Each row was made from one small tree. The marks that hang from a mark follow it in brackets, in alphabetical order. Every link used is in the known rows. Write each row's tree.
Known rows:
J(G Q): [ -4  62  41  47 -16 -26 -28  -5   9  37  48  23  49 -66  42  41  52   4
   9  75  19  18  18 -19  15  24   7  -7   4  35   1  54 -12   6 -18 -34
 -64  44 -17  21  -8  38  36  35  33   0 -30  -8  18 -38   3 -17  55 -14
   7  20   9  20]
S(D(R(Q V))): [-34 -57  11  -7 -11 -36   7  14  16  10  29  33  38 -46 -33  28  59  34
  18  31  33 -25 -14  -7  26   3 -12 -12 -40  15 -24  29  11   4  44 -26
 -84  -6 -19  28 -46  12  22  -6  20  25  -8  23  18 -36  12  -4  -9  48
  39   8  40  15]
P(J(G)): [-12  32  52  37  -4 -52 -34  -6  23  12  49  42  57 -52  51  51  37  30
   0  93  32 -11  14  -7  38  29  23 -27  11  28 -19  46  -4 -13  -6 -18
 -67  28  -7  32 -21  36  10  37  19 -14 -37  26  18 -63  24 -20  42   1
   8  28  -7  12]
A(U V(S)): [-21  34  57 -13  42  -7 -52   9   1   2  55  11  -2 -15  35  23  39 -23
  18  66  39 -20  16 -27  36  19 -17 -10 -23  30   5  46  -7 -12  15 -14
 -48  59  19  43  -3  58  12   3  35  -2 -20   5  51  13  52 -33  44  -1
  18  37 -15 -17]
R(Q V(S)): [-40   5  25  -3 -19 -20 -14  24   7  13  46   4  17 -65 -16  31  85  16
   7  36  32 -14   2  -9  47   1  13 -25 -65  21  -3  18  -1  10  15 -31
 -70  43 -16  23 -15  30  20  15  17   1 -21  32  15 -18  -4  -1   6  33
  22  26   3  16]
D(R(V) S): [-29 -15  39   2  24 -15 -25   3   9  26  42  13   8 -46  29  41  35  18
  11  16  28 -26 -18 -25  33  12 -17  -8 -28  27 -14  43  11   6  34 -22
 -75   0 -12  36 -30  38  64  27  16  28 -20  -3  44  -5  27  17  15   9
  48 -37  16  27]
S(D(R)): [-20 -21  47   1  30 -39  -7  12  11   4  41  50  26 -38  39  36   4  31
  10  28  28 -20  24 -16  13  18 -27  -4 -16  20 -14  44   7  -3  39 -14
 -68  -5   1  35 -39  37  37  -1  30  25 -18   0  25 -43  55  -9  16  22
  37  21  31  13]
J(G(S) Q V): [ -2  77  35  20 -30  -9 -10  -9  16  30  56  16  61 -53  19  45  69  -9
  12  67  -6  33  35  -1  33   6  30 -14  25  49  -4  74   7  16 -10 -49
 -81  24 -28  15   0  21  41  32  66 -35 -24 -38   8 -31  -2  -3  40  -9
  -1   6  21  17]
U(A(V(S(D(R))))): [-15  21  26 -16  63 -28 -13   0  22  -6  63  36   4 -20  64  29   6   0
  29  41  52 -31  25   4  13   9 -18  12 -17  17  -5  41   1 -38  26   5
 -24   8  20  18  -3  53  13 -23  38  31 -17  -6  46 -13  68 -11  35   8
  35  48  14   8]
D(R(Q V) S): [-36 -43  16   5  -5  -8 -12   9   8  16  36   6   1 -55  -7  34  68  17
  10  18  32  -7 -28 -21  40   9 -11 -16 -38  24 -14  36   9  -3  28 -17
 -85  11 -18  32 -42  30  52  21  13  32 -13   1  35  -4   6  15   6  30
  52 -33  34  28]
V(R(Q) S(D)): [-47  -3  15  -8 -25 -21   8  19  -1   1  64  30  21 -39   4  23  41  12
  26  23  35  -4  27  -5  34  -6 -12 -17 -80  21   1  30  -1 -22  20  -2
 -50  11  -7  26 -34  55  24 -14  23   7 -15   2  -7 -26  21 -30 -17  60
  28  52  35   1]
G(S(D(R(V)))): [-42 -32  30 -37  27 -40  18   9  13  10  41  37  49 -15  -3  42  18  23
  23  -1  13 -31  20  -4  27  11 -21 -11 -28  22 -29  45  24   4  69 -26
 -68 -38 -13  26 -32  14  32  -1  45  -6 -16 -12  31 -41  34  32  -1  45
  37  -6  38  16]
J(G Q V(S(D(R)))): [ -1  57  23  41 -14  -2  -2  -6  23  -3  50  -3  48 -48  33  23  59  -5
  10  69  19  25  28  10  43 -18  18 -28  38  39  12  48   1  -6  -2 -31
 -72   2 -22 -17 -29  43  47   0  44  20   3 -23 -21 -29  44 -27  21   6
  -3  37  37  -6]
A(U): [-21  19  69  -6  22 -32 -37  13  -4  15  47  27  12 -24  32  28  28   4
  12  64  28 -28  19 -33  29  26 -19  -7  -5  35  -9  43  -5  -4  11 -17
 -59  38   3  62 -18  41  33  12  38  -9 -19   4  44 -17  30 -24  38   5
  27  19  -4 -13]
V(R S): [-40  38  45  -1  -7  -8 -30  13  -7  13  80  31  11 -42  68  31  20   2
  19  21  18  13  28 -19  41   9 -18 -21 -73  30   1  34 -19   0  12  -5
 -47  31  10  29 -15  71  50  11  22 -11 -20 -11   3 -13  38 -28  12  21
  16  36  -1  15]
A(U V(R S)): [-31  34  50 -21  22   4 -44   3 -10  -1  78  17  -4   2  46  18  28 -31
  35  47  38   1  11 -38  42  11 -35 -13 -61  33   2  45 -16 -32  21  -6
 -33  61  27  39  -5  84  30  -6  32 -11 -10 -10  28  22  58 -56  21  13
  13  36 -10 -21]
J(G Q V): [  9  74  41  47 -36  -5 -22 -11  10  31  53  15  57 -77  27  38  76   3
   6  96  11  27  16  -9  25   4  25 -11  37  44   3  63  -7  13 -24 -48
 -85  43 -21  25  -5  35  48  31  40  -8 -22   0   6 -31  -2 -22  50 -27
  -8  19   9  11]
U(A(V(R(Q) S(D)))): [-33  18  -5 -13   9 -26   6   7   7   6  81  28  21 -26  11  26  42   3
  46  39  55  -8  16   1  19   1 -16  14 -78  17  -1  37   6 -53   5   8
 -25  31   7  28  -3  61   7 -27  31  12 -17  -2  22  -7  31 -35   6  41
  34  61  24   3]
G(S(D(R))): [-33 -13  43 -23  35 -39  10  10  13   6  47  57  35 -20  35  41  -7  17
  22   7   4 -24  44  -6  21  17 -23  -7 -11  28 -26  60  16  -3  59  -6
 -65 -22  -1  29 -37  28  25  -1  50   0 -22 -27  38 -40  53  18   3  38
  44   7  36  13]
U(A(V(R S(D)))): [-29  41  18 -19  37 -29   1   0   9   4  91  38  25 -17  50  32   4   1
  43  29  47 -22  25  -5  11   8 -27  17 -68  18  -4  49  -1 -54  17   2
  -9  17  14  35   9  68  21 -21  40   6 -28  -4  28  -7  51 -26  15  15
  25  59   6   7]
U(A(V(R(Q)))): [-22  15   6   0  -8 -18 -17  -7  -1  27  75  45   9 -43  22  30  50  10
  47  49  41 -11   5 -16   7  18 -25  22 -78  23 -11  45  -8 -38  -5  -4
 -33  67   8  52  -2  61  10   1  23   0 -27  -1  43   4   8 -33  35   9
  28  34   9  23]
P(J(G(S) Q) R): [-30  57  32  27 -36 -33  -5 -36  34  24  83  16  64 -47  33  42  51  15
  10  85  40  21  22  -8  50  30  33 -34  34  37 -37  47   0 -35   1  -5
 -71  -7 -17  -5 -21  39   9  35  43 -47 -21 -36 -19 -58   9 -26  22 -19
  -8  33  27  51]
P(R(Q V)): [-40 -11  27  10 -42 -19  -9  -1   7  33  53  12  26 -77 -16  30  72  31
  18  58  53  -3 -20 -25  40  13   1 -26 -51  22 -29  17  -8 -11  12 -23
 -81  19 -14  33 -30  41  16  12  16   1 -15  23   5 -25 -17 -19   6   0
  10  22  25  33]
D(R S): [-24  -6  54  10  32 -10 -27  -1   8  16  50  29  -5 -42  70  37  16   9
   3  21  24 -11   9 -26  25  19 -16 -10 -12  30  -2  56   0   4  22   1
 -70   6  -5  44 -30  53  65  28  22  24 -25 -14  47  -7  47   7  22   5
  55 -29  24  23]

Write each row's tree:
[-16  78  12  32 -43   4  12  -4   3  10  76   1  65 -43  26  28  60  -8
  22  54  18  38  29   2  38 -20  12 -17  -7  40  10  51  -3 -17 -11 -38
 -52  10 -16   4 -12  57  50  -4  50  -5  -5 -19 -38 -27  26 -47   8  11
 -15  46  22   0]  J(G Q V(R S(D)))
[-45  19  21   2 -34  -3 -22  15  -6  13  72  28   7 -50  32  25  53   4
  24  33  27  19  21 -14  43   3 -13 -21 -80  25   3  28 -14 -12   8  -8
 -52  49   3  26 -26  65  31   7  16  -4 -14   1  -3  -2  18 -31   1  41
  18  41  12  15]  V(R(Q) S)
[-32 -22   2   4 -13 -42  20  13  21   9   3  30  55 -27 -25  43  53  12
  28  26  29  -5   5   6  37  -6 -10 -21 -23  26 -30  40  17  -6  54 -27
 -69 -24 -26   0 -42   9  11   1  38   6 -17 -13  26 -48  10  20  12  67
  34   0  50  10]  J(G(S(D(R(Q V)))))
[-28 -23  34  16   5 -13 -16   4   9  15  41  31  -8 -52  34  30  45   7
   8  30  31  -4  -4 -22  31  14 -12  -9 -19  26  -4  47  -1  -1  17   4
 -76  17 -10  34 -46  44  41  27  14  33 -17 -13  42   0  21   2  11  19
  57 -17  39  19]  D(R(Q) S)
[-39  -9  15 -16 -11 -39  12  28  12   3  46   1  39 -53 -36  35  73  28
   9  30  37 -21   5   5  41  -7   9 -14 -56  18  -5  17  16  -4  33 -28
 -63   4 -23  23 -23  20  21  -7  26  10 -22  33   2 -40  -1   0  -8  53
  24  39  24   0]  R(Q V(S(D)))
[-12  40  32 -15  55 -45  -6   6  20   2  75  33  21 -30  40  39  17  10
  26  49  51 -39  33   5  11  11 -11  27 -38  18   2  46   6 -31  19   3
 -27  17   6  43  12  45   9 -14  44  21 -33  17  54 -19  45  -7  34  11
  28  54   2   5]  U(A(V(S(D))))
[-37   1  38  -9  13 -10 -39  13  12   2  52  11   7 -47  39  28  42  12
   7  15  24  -9   8 -14  49   5  -5 -26 -45  22  -6  21  -5  17  39 -28
 -60  20   7  10 -23  44  38   8  17   9 -13   2  21 -14  40   4  19  11
  19  16  10  24]  D(R(V(S)))
[-30 -33  31 -10  17 -36   0  11  12   4  36  32  42 -37   0  39  23  35
  14  27  27 -25  -5 -12  22  13 -22  -6 -29  16 -25  37   9   3  47 -32
 -77 -16 -11  31 -35  23  41  -5  29  25  -9  17  16 -44  37   5   8  27
  33   0  24   6]  S(D(R(V)))
[-27  56  25 -11  25  -8 -31   0  -1  14  97  37   9 -29  72  32  17 -12
  42  35  44  -6  22 -11  23  16 -20  15 -70  26   2  46 -16 -37   8   4
 -17  48  20  34  15  77  22  -3  29  -5 -26 -12  37  12  42 -32  35  -1
  17  48 -14  22]  U(A(V(R S)))
[-41 -25  21  -3 -15 -12 -23  20  13   4  38   5   0 -54   6  23  79   9
  12  26  34  -3  -8  -9  50  -3  -4 -36 -54  19  -9  13  -4   5  29 -27
 -74  32  -9   0 -35  41  29   6  13  18  -4   8  15  -7  19  -6   7  38
  24  18  16  14]  D(R(Q V(S)))
[-29 -29  24 -15  31 -15 -13  13  13 -18  37   9  -7  -1   1   6  49 -15
  26  64  55 -17  11 -16  36  -6 -25 -12 -10  21  -3  29   6 -38  37   3
 -52  27  14  17 -40  50   9 -26  33  32   1  -4  40   6  57 -40  13  43
  32  38  28 -30]  A(U V(S(D(R(Q)))))
[-17  37  30  -7  23 -21 -29 -12   0  34  86  53  17 -38  60  35  10   4
  42  49  39 -10   8 -25   6  30 -29  29 -66  24  -8  58 -11 -29   5 -10
 -25  54  15  58  16  63  32   3  32 -10 -29  -4  52   4  34 -31  40 -12
  20  26  -9  23]  U(A(V(R)))
[-41   1  14 -23   3 -11  -3  11  -5  -4  60   8  13   4  -9  14  48 -14
  39  52  51 -14   9 -18  35  -1 -29  -4 -56  26  -1  37   2 -55  25  -2
 -37  36   8  35 -24  62   8 -28  34   5  -5  -3  15   5  44 -61  -7  54
  23  52  19 -38]  A(U V(R(Q) S(D)))
[-25 -37  27  -3   0 -30   5  16  15   4  33  48  18 -45   8  26  33  28
  15  34  30 -13  11 -11  22  12 -16  -8 -26  17 -16  35   6  -7  33 -12
 -73   7  -9  27 -54  30  23  -1  21  29 -12   8  23 -42  28  -8   1  45
  41  22  44   7]  S(D(R(Q)))
[-21  63  22  49 -62   6 -15  -2   7   9  53   8  27 -54  30  27  77 -17
  22  70  24  38  15  -3  63 -25  11 -36 -44  37   8  39 -19  -8 -23 -28
 -60  51 -15   8 -22  72  31  13  26 -10 -15  -4 -16  -5  12 -44  19  28
  -7  41  15  -2]  J(G V(R(Q) S))
[-21  64  14   6 -43  -7  22  -9   3  25  67  25  84 -31   4  40  44  -3
  30  48  -1  32  40   6  32  -6   6  -5   5  46  -8  76  14 -12   7 -37
 -66 -12 -34  12 -12  36  47   4  66 -32 -13 -48 -20 -37  14 -19   8  24
  -4  20  46   2]  J(G(S(D)) Q V(R))
[-36 -23  25   4   2 -23   3  20  17 -14  43  25  13 -42  18  20  38  16
  11  35  37  -4  25  -3  41  -6  -7 -24 -31  16  -5  23   1 -10  33  -1
 -64  11  -6   9 -47  44  18 -13  25  31  -6  -4  12 -30  41 -11  -7  53
  42  40  43   4]  V(S(D(R(Q))))
[-46  14  20   3 -59   2 -16  -4  12  -3  93   9  33 -53   6  27  90  12
  11  74  32  18  13  -3  72  -3  43 -45 -22  33  -4  25   0 -23  -5 -15
 -81  38  -3  15 -24  58  27  10  14 -36  -1   9 -43 -20  18 -52 -15  31
  -5  46  12  17]  P(J(V(R(Q) S)))
[ -5  64  26   9 -19 -25  21  -6  11  21  51  21  82 -42  -7  48  56   4
  13  68  -2  13  41  11  24  -1  30  -5  35  42  -3  74  20   5  10 -39
 -77  -8 -33  21  -8  15  34   9  69 -25 -22 -35   7 -50   4  -1  26  15
   0  16  40   6]  J(G(S(D)) Q V)
[-29  -3  24 -11 -22  -5 -19   2  -6  26  62  41  15 -46  22  28  54   9
  37  50  36  11 -11 -27  17  11 -19   5 -72  21  -3  52 -16 -17  14 -15
 -57  65   3  52 -19  57  13  11  22   1 -23  18  32  -6  19 -43  22  21
  17  18   4  10]  A(V(R(Q)))
[-31  20  43  12 -24 -27 -23 -29  23  18 101   8  44 -73  23  30  55  36
   2  94  49   3   4 -21  36  38  34 -18  16  31 -24  33  -7 -33  -9  -8
 -84  12 -10  18 -22  46  21  24  24 -27  -6 -13 -33 -51  12 -44   3 -37
  -1  40  21  49]  P(J(Q) R)
[-30  11  28   4 -58   4 -13   6  -6  22  64  38  25 -62   3  34  66   6
  23  50  12  24   5 -18  39  -6   2 -15 -44  33  -7  48  -7   2  -6 -30
 -79  47 -11  43 -23  54  42  12  22 -22 -15   2  -2  -9   4 -38   1  18
  12  20  17  14]  J(V(R(Q)))
[-23  -4  45 -23  57 -18 -27   9  10 -18  48  13   0  12  35  15  15 -21
  24  59  49 -29  18 -19  29   6 -30  -7  -3  23  -1  40   1 -33  46   1
 -44  11  18  27 -29  56  13 -24  39  28  -2  -6  41  -6  79 -40  24  28
  33  33  18 -34]  A(U V(S(D(R))))
[-25  39  14  25 -58  -3   4  -4   4  29  46  35  55 -38   5  39  66 -13
  33  51   4  30  23  -3  53 -14   7 -25 -34  44 -15  58  -5  -2   5 -28
 -71  29 -24  24 -22  50  30  22  41 -39 -23 -22   8 -16  -2 -20  20  35
   5  17  29  10]  J(G(S) V(R(Q)))
